Known rows, with every step that occurs:
t, z, b, k: |   8 | -12 | -59 |  14 | -25 |  17 |  18 |  -6 | -23 |  -5 | -37 |   8 |  29 |  20 | -13 |  38 | -27 | -64 |  -9 |   9 |   8 |  17 |  -3 |  15 |   0 |
b, z: |   9 |  -4 | -22 |   1 |  -2 |   8 |   9 |  24 | -24 |  -7 | -18 |   2 |   7 |   7 |   3 |  14 |  15 | -28 |   1 |  -5 |  16 |  17 |  -8 |   6 |  -2 |
k, b, z, t, c: |  33 | -17 | -53 |  10 |  -9 | -13 |   7 |  19 | -69 | -12 | -14 |  -8 |  -4 | -31 |  34 |  10 | -40 |  -7 |  21 |   7 |  -1 |  18 |   7 | -15 | -17 |
p, c, r: |  -4 | -17 | -27 |  -9 |   0 |  -5 |  -4 | -14 |  -3 | -17 | -44 |  18 |   1 |  13 |  18 |  12 | -32 |   7 |  11 |  -2 |  13 |  49 |  -1 | -33 | -26 |
z, b, k, c, r: |  19 | -18 | -47 |   9 | -21 |  12 |  -1 | -23 | -10 | -18 | -29 |   7 |  14 |  -2 |   2 |   5 | -46 | -14 |   0 |  -3 |  12 |  52 |  -3 | -29 | -38 |
c, p, z: |   1 |  13 | -11 | -28 |   4 | -18 |   7 |   3 | -29 |   5 |  -3 |  21 |  10 |  22 |  38 |  11 |  -5 |   2 | -18 |  -7 |  27 |  10 |   0 |  36 |   0 |
p, c, k, b: |  17 | -16 | -45 |  12 | -22 | -21 |  21 |   7 |  -3 | -11 | -25 |  -1 |   1 |  30 |  19 |  -7 | -66 |  -9 |  -1 |   4 |   2 |  46 |  27 |   3 | -16 |
p, z, t, c, k: |   0 |  -7 | -42 |  15 |  -7 |  -4 |  13 |  17 |  -6 | -24 | -13 |   9 | -19 |  -6 |  55 | -22 | -43 |  25 |  -1 |  15 |  19 |  22 |   7 |  22 | -12 |
t, c, p, z, b: |   8 |   3 | -15 | -10 | -17 |  -7 |  11 |   4 | -57 |   8 | -28 |  21 |  32 |   4 |  15 |  20 | -30 |  -1 |   0 |  -8 |   6 |  -2 |   9 |  14 |   3 |
z, p: |  20 | -32 | -11 | -15 | -25 |   0 |   9 |   7 |  -1 | -15 |  -6 |  39 |   3 |  14 |  29 |  43 |   9 | -30 |  -4 |   0 |  -2 |  18 | -23 |  -6 |  -2 |
z, t, c: |  22 | -25 | -42 |   3 |  -9 |  -6 |  -2 |   9 | -49 | -18 | -13 |  -3 | -17 | -35 |  48 |   5 | -36 |  11 |  20 |  14 |  -8 |  20 |   4 | -16 | -16 |
b, k, c, p, z, t: |  30 |  -7 | -56 | -18 |   9 |  -1 |  -7 | -10 | -42 |  -8 |  -8 |  14 |   1 |  11 |  41 |   8 | -42 |  -7 | -10 |  12 |  26 |  29 |   3 |  32 | -14 |
z, t, c, p: |  22 | -26 | -24 | -19 | -18 |  -7 |   5 |   7 | -62 |  -8 | -16 |  -3 | -16 |  -8 |  67 |  26 | -30 |  -1 |   4 |   1 |  11 |  32 |  -2 |  22 | -11 |
f, r: |   1 | -33 | -28 |   4 |  -2 |  -7 |   6 |  -2 | -43 | -18 |  -1 |   8 |   8 | -19 |  13 |  22 | -13 |  -7 |  12 | -23 | -22 |  -2 | -10 |  25 | -25 |
t, c: |  12 | -20 | -17 |   2 | -17 |  -8 |   3 |  12 | -41 | -12 |  -9 |  -1 |  -9 | -35 |  31 |  -1 | -19 |  17 |   9 |   4 | -10 |  23 |  -3 | -14 | -16 |
z, p, c: |  27 | -42 | -13 | -19 |  -6 |   2 |  -6 |   1 | -16 | -10 | -39 |  45 |   1 |  23 |  11 |  36 | -16 |  -8 |   3 |   8 |  -6 |  49 | -14 |  -3 |   3 |
c, k, b: |  11 |  -7 | -45 |  15 | -33 | -24 |  32 |  11 |   8 | -13 |  -4 | -10 |   3 |  22 |  30 | -10 | -53 | -23 |  -4 |   0 |   5 |  26 |  25 |   2 | -17 |
p, c, k: |  -4 | -22 | -22 |   7 |  -8 |   5 |  11 |  10 |  18 | -19 | -42 |  10 | -13 |  29 |  22 | -11 | -35 |  10 |  -7 |  12 |  15 |  54 |   8 |  22 |  -5 |
b, k: |  18 | -20 | -53 |   2 | -15 |   7 |   6 |  -9 |   4 | -11 | -15 |   5 |  -2 |   8 |   3 |   6 | -19 | -27 | -15 |   4 |  12 |  29 |  -7 |  11 |  -8 |
c, p, z, t, r: | -12 |  -2 | -47 | -13 |   6 |  -6 |  12 |  -2 | -29 | -10 | -15 |  17 | -21 |   0 |  66 |  24 | -30 |  29 |  27 |   9 |  26 |   7 |  -2 |  24 | -29 |
b, k, c, p, z: |  21 |   4 | -24 | -19 |   3 |  -5 |  -3 |  -8 | -38 |   2 |  -5 |  21 |   9 |  15 |  23 |   1 | -21 |   2 | -28 |  -2 |  26 |  35 |  -4 |  44 | -15 |
k, b, z: |  25 |   1 | -38 |   7 | -12 | -14 |  19 |  22 | -37 |  -2 |  -8 |  -7 |  19 |  12 |   0 |  14 | -13 | -43 |   6 |  -8 |   7 |  17 |   9 |  -5 |  -9 |

Rows:
|  18 |   0 | -56 |   4 | -11 |   5 |  11 | -13 | -10 |  -2 | -27 |  23 |  29 |  16 | -21 |   4 | -34 | -25 | -10 |   2 |  12 |   5 |   3 |  14 |   4 |  p, z, b, k
|   7 | -34 | -18 |   2 | -17 |   8 |  12 |  11 |  21 | -22 | -41 |  36 | -11 |  39 |  29 |   8 | -27 |  -2 | -11 |  11 |  13 |  55 |  -9 |  23 |   0 |  z, p, c, k
|  19 |  -1 | -52 |  -7 | -15 |   6 |  12 | -14 | -21 |   3 | -29 |  22 |  30 |  26 |  -8 |  14 | -34 | -30 | -18 |  -3 |  19 |  12 |   1 |  31 |   4 |  c, p, z, b, k
|  18 |  -3 | -36 |  22 | -19 | -11 |  27 |  28 | -32 |  -9 | -15 |  -8 |   7 |   6 |  15 |  -4 | -29 | -24 |   2 |  -5 |  15 |  26 |   7 |  10 | -17 |  t, c, k, b, z
|  34 | -22 | -28 |  -6 | -23 |  -7 |  18 |  18 | -25 |  -6 |  -7 |  34 |  20 |  22 |  12 |  48 |   1 | -55 |   0 | -10 |   5 |  18 | -20 |  -2 |  -3 |  k, b, z, p
|  12 |  -7 | -56 |   9 | -11 | -17 |   7 |   0 | -41 | -18 | -21 |  -1 |   1 | -21 |  44 |  13 | -47 |  -5 |  25 |  -2 |  15 |  25 |  -1 | -43 | -32 |  k, b, z, t, c, r
|   9 | -28 | -20 |   6 |  -9 |  15 |  11 |  16 |  14 | -20 | -46 |  34 |  -8 |  42 |  18 |  11 | -16 | -13 | -11 |   6 |  23 |  54 | -15 |  30 |   2 |  b, z, p, c, k
|  -1 |   1 | -46 |  -1 |   2 | -16 |  -3 |  -7 | -29 | -21 | -20 |  18 |  -3 | -26 |  52 |   0 | -41 |  22 |  19 |   3 |  19 |  16 |  -5 | -34 | -30 |  p, z, t, c, r
|  18 |  -6 | -41 |  -1 |   3 | -15 |  -3 |   9 | -53 | -14 |  -8 |  11 |  -8 | -33 |  47 |  -7 | -36 |  24 |  15 |  14 |   0 |   6 |   4 |  -5 | -11 |  p, z, t, c
|  23 | -24 | -13 | -10 | -17 |  10 |   9 |  20 | -16 | -12 | -13 |  39 |  11 |  19 |  15 |  45 |  25 | -45 |  -5 |  -5 |  11 |  20 | -33 |   8 |   5 |  b, z, p
|   3 | -23 | -15 |  -5 | -24 |   2 |  16 |  14 | -21 | -13 | -11 |  38 |  11 |  22 |  34 |  71 |  19 | -60 |  -8 |  11 |   5 |  18 | -32 |  10 |   1 |  t, z, p
|   4 |  -9 | -45 |   6 |  -6 |  -2 |   1 |   2 | -33 | -23 | -27 |   6 |  -4 | -25 |  44 |  12 | -31 |   0 |  22 |  -2 |  20 |  27 | -11 | -34 | -31 |  b, z, t, c, r
|  30 | -22 | -27 |   9 | -30 |  -6 |  21 |  24 | -23 | -13 | -12 |  32 |   9 |  15 |  24 |  31 | -13 | -36 |  -2 |  -4 |  10 |  26 | -21 |   9 |  -9 |  t, c, k, b, z, p
|  27 | -15 | -66 |  11 |   2 |  -5 |  13 |  17 | -29 | -15 | -33 |  -1 |   0 |  22 |  24 |  10 | -52 | -30 |  15 |  13 |  19 |  36 |  17 |   5 |  -5 |  p, c, k, b, z, t
|   7 |  10 | -10 | -22 |   0 | -20 |   3 |   5 | -52 |   3 |  -4 |  21 |   4 |  -1 |  42 |   3 | -12 |  20 | -14 |  -5 |  20 |  11 |  -4 |  34 |  -6 |  t, c, p, z
|  44 | -29 | -40 |   9 | -23 |  22 |  -3 | -13 | -30 | -10 | -23 |   0 |  16 |  -6 | -19 |   1 | -42 | -18 |  -7 |   8 |  -7 |  52 |   5 |  -4 | -21 |  z, b, k, c
|  16 | -18 | -42 |  12 | -26 | -19 |  26 |  11 | -12 | -12 | -25 |  18 |   9 |  43 |  29 |  26 | -51 | -42 |  -5 |  10 |   3 |  46 |  10 |  15 | -10 |  t, z, p, c, k, b
|  40 | -31 | -26 | -11 |  -7 |  -5 |   1 |   8 | -36 |  -4 | -39 |  40 |  11 |  31 |  -4 |  40 | -17 | -25 |   4 |   0 |  -1 |  46 |  -9 |  -1 |  -3 |  k, b, z, p, c
|  24 |  -5 | -38 | -21 |   9 |  -6 |  -4 |  -2 | -49 |  -8 |  -5 |  13 |  -2 |   7 |  52 |   9 | -36 |  -1 |  -1 |  11 |  18 |  24 |   9 |  23 | -10 |  k, c, p, z, t
|  -5 |  -8 | -67 |  17 |  -8 |   1 |  27 |  16 | -15 | -19 | -21 |  -3 | -23 |   3 |  51 |  15 | -44 |   5 |  36 |   6 |  25 |  19 |   4 |  12 | -38 |  c, k, b, z, t, r
|  19 | -11 | -52 |  -1 |   5 |   7 |   6 |  19 | -32 | -17 | -19 |   1 |   1 |   2 |  29 |  21 | -12 | -32 |  15 |   9 |  16 |  14 |   2 |  -2 |  -1 |  b, z, t
|   7 | -13 | -47 |  13 | -22 |  15 |   4 | -19 | -23 | -17 | -33 |   8 |  21 |   4 |   8 |  24 | -39 | -33 |   0 |   3 |  14 |  51 |  -7 | -22 | -39 |  t, z, b, k, c, r
|  -7 | -14 | -27 |   2 | -16 | -11 |   1 |  -4 | -19 | -20 | -21 |   7 |  -5 | -24 |  40 |   4 | -27 |  15 |  14 |  -5 |   8 |  28 |  -9 | -39 | -33 |  t, c, r
|   3 | -15 | -67 |  16 |   1 |   1 |  18 |  11 | -22 | -18 | -39 |   3 | -25 |  10 |  41 |  15 | -53 |  14 |  38 |  11 |  21 |  35 |   6 |  13 | -35 |  p, c, k, b, z, t, r
|  38 | -14 | -42 |   7 | -13 |  14 |  -6 | -14 | -33 |  -6 | -18 |  12 |  19 |  -2 | -21 |  -4 | -44 |  -8 | -11 |   7 |   2 |  41 |   6 |   5 | -18 |  p, z, b, k, c
|  16 |  -1 | -15 | -12 | -14 |  -1 |   8 |  -1 | -52 |   6 | -24 |  18 |  35 |  14 |   5 |  18 | -33 |  -9 |  -3 |  -6 |   7 |  14 |  16 |  15 |  -2 |  k, c, p, z, b
|  30 | -33 | -15 | -14 |   1 |   9 |  -6 |  10 | -29 |  -8 | -44 |  44 |   4 |  27 |  -2 |  40 |  -1 | -17 |   2 |   3 |   5 |  48 | -22 |   7 |   5 |  b, z, p, c
|  28 | -19 | -29 |   4 | -27 |  -4 |  25 |  22 |  -7 | -12 | -11 |  32 |  13 |  32 |  21 |  34 |  -7 | -52 |  -6 |  -8 |  13 |  26 | -18 |  14 |  -2 |  c, k, b, z, p
|  -4 | -22 | -26 |  -8 |  -8 |  -1 |   0 |  -9 | -11 | -20 | -45 |  43 |   7 |  25 |  28 |  51 | -16 | -24 |   6 |   3 |  15 |  50 | -23 | -20 | -18 |  t, z, p, c, r
